Each row was made from one path, in order. Every step used is in the known rows, and no mark comes twice. Write each row's path.
(in the rows, 128 means zero)
Known rows
D/L: [ 78 101  86 122 112 195 125 142 130 144 142 136 136  85  93 119  99 122
 119  96 148]
A/D/P/F/N/K: [ 54 120  78 160  50 199 162 109 133 172 144 137 165 144 109 126  74 129
 130  97 174]
A/N: [ 85  97  62 131 104 130 126 125 109 162 147 148 148  54  90 111  72 102
  97  85 144]
P/F/N/K: [136  95  99 143  62 136 142 105 117 143 136 113 154 169 102 111  99 135
 125 127 168]
P/F: [110  95  89 106 103 136 142  85 107 136 152 110 149 114  77 105  99 137
 106 112 153]
D/F/N/K: [103 107  85 165  65 147 126 160 135 132 131 140 139 114 124 123 102 130
 144 103 160]
D/P/F/L: [ 38  98 102 116 113 174 158 125 120 137 136 143 168 120  80 107  69 145
  85 101 163]
N/K: [ 78  98 120 139 113 142 135 113 121 144 145 136 123 124 109 128  97 137
 157 112 164]
L/F/P/D: [125 106 142  92 114  87 130 125 106 141 145 129 121  84 122 102  69 127
  90 103 157]
F/N: [137 104  97 140  88 133 120 143 121 148 137 134 144  77 116 106  86 119
  91 110 155]
A/D/P: [ 22 125  77 139 100 197 150 119 129 172 155 153 147  60 105 129  67 127
 115  76 158]
F/P/D/A/K: [ 45 133 144 123  69 149 133 116 127 153 157 132 109  62  94 113  98 163
  85 114 155]
L/F/N/K: [159  99 142 125 107  74 128 133 132 140 127 132 125 114 138 117  72 113
 120 111 159]
P/D/A: [ 76 136  84 131 106  99 134 114 131 133 162 107 110  99  88 113 105 155
  45 119 175]
D/A: [ 86 121 112 111 113 106 124 111 142 129 157 120 128  58  99 119 103 148
  97 104 157]
A/D/L: [ 55 114  53 126  91 220 134 132 128 157 151 152 134  79 103 127  88 104
 124  77 151]
L/F/K: [132  83 134 101 164  75 119 135 124 119 127 156  99  61 117 110  70 124
  72 105 134]
N/F/P: [ 88  80 154 115 103 151 122 103 105 141 151 144 143 115 114 112  86 135
 158  85 145]
L/F/N: [174 102 129 110 114  65 122 136 128 139 130 128 132  68 127 102  69 105
  86 105 150]
D/P/F/N/K: [ 73 107 111 159  69 168 156 114 135 161 132 122 173 152  95 115  84 148
 126 117 173]
L/F: [136  99 131  89 147  74 128 113 119 133 142 126 118  62 113 110  76 113
  99  98 144]
A/K: [ 54 110 137 124 113 170 141 104 123 160 148 145 100  37  77 122  96 134
 108 108 132]

Write each row's path
[ 96 119  86 118 126 129 137 138 127 141 141 115 109 115  94 110  89 120
  66 110 160]  P/D/L/F
[ 88 106 104  93  86 188 129 138 125 154 144 157 139  68 130 121  69  97
 142  67 143]  A/D/L/F/P
[ 92  85  93  94 111 144 145 115 103 116 137 137 147 132  83 101  83 130
  84 109 158]  P/F/L
[113  98 114  96 134 141 127 139 135 136 136 130 125  77 105 115  85 108
 112  92 142]  D/L/F
[107  79  92 117 115 142 132 108 109 122 136 141 127 118  81 104  96 147
  76 119 140]  P/F/K
[ 85 111  79 101 110 171 135 130 132 149 146 146 126  72 114 124  76  93
 119  74 145]  A/D/L/F
[110 118 124  98  93  65 127 125 122 145 150 131 131  65 116 104  63 124
  74  91 156]  L/F/P/D/A/N
[ 51 108 102 126 105 166 155  96 123 155 147 118 166 109  74 110  85 152
 104 103 157]  D/P/F
[ 42 113 156 128  77 144 137  90 127 146 159 131 106 112  90 118 101 162
 106 102 150]  N/F/P/D/A/K
[108  92 142  86 112 161 119 148 128 140 135 142 142  72 122 109  76 110
 138  86 140]  D/L/F/P
[ 53 119 105 142  55 128 130 129 121 155 155 137 138 114 112 117  84 148
 109 104 174]  F/P/D/A/N/K
[ 57 117  51 135 109 138 139 168 111 113 140 144 115 115  96 110  89 140
  51 104 168]  P/D/F/L
[ 86 110  99 145  76 164 150 118 131 159 137 120 176 116  88 106  79 144
  93 109 163]  D/P/F/N
[ 71 110 132 127  89 124 128 100 120 133 160 124 128 134 105 112  99 158
 103  99 163]  N/F/P/D/A
[ 67  93  81 149  98 141 136 121 114 162 143 151 143 102 100 125  75 111
 140  91 153]  A/N/K
[ 41 142 107 135  97 123 145 104 139 148 160 116  87  72  72 120 110 164
  47 122 157]  P/D/A/K
[ 79 102 107 117  76 167 120 150 113 129 147 150 147  57 118 113  96 137
 154  80 143]  D/F/P
[100 128  47 162  71 127 132 160 121 135 141 122 125 109 104 106 100 136
  59 111 165]  P/D/F/N
[ 66  94  91 138 113  98 118 115 139 128 145 159 121  85  90 119  83 134
  78  86 138]  D/A/N/F/K
[ 66 111  51 156 115 133 130 161 118 117 138 148  96 103  93 112 101 154
  49 113 153]  P/D/F/K
[123 102 111 157  78 139 127 140 128 151 132 137 138 126 125 119  91 127
 134 118 167]  F/N/K
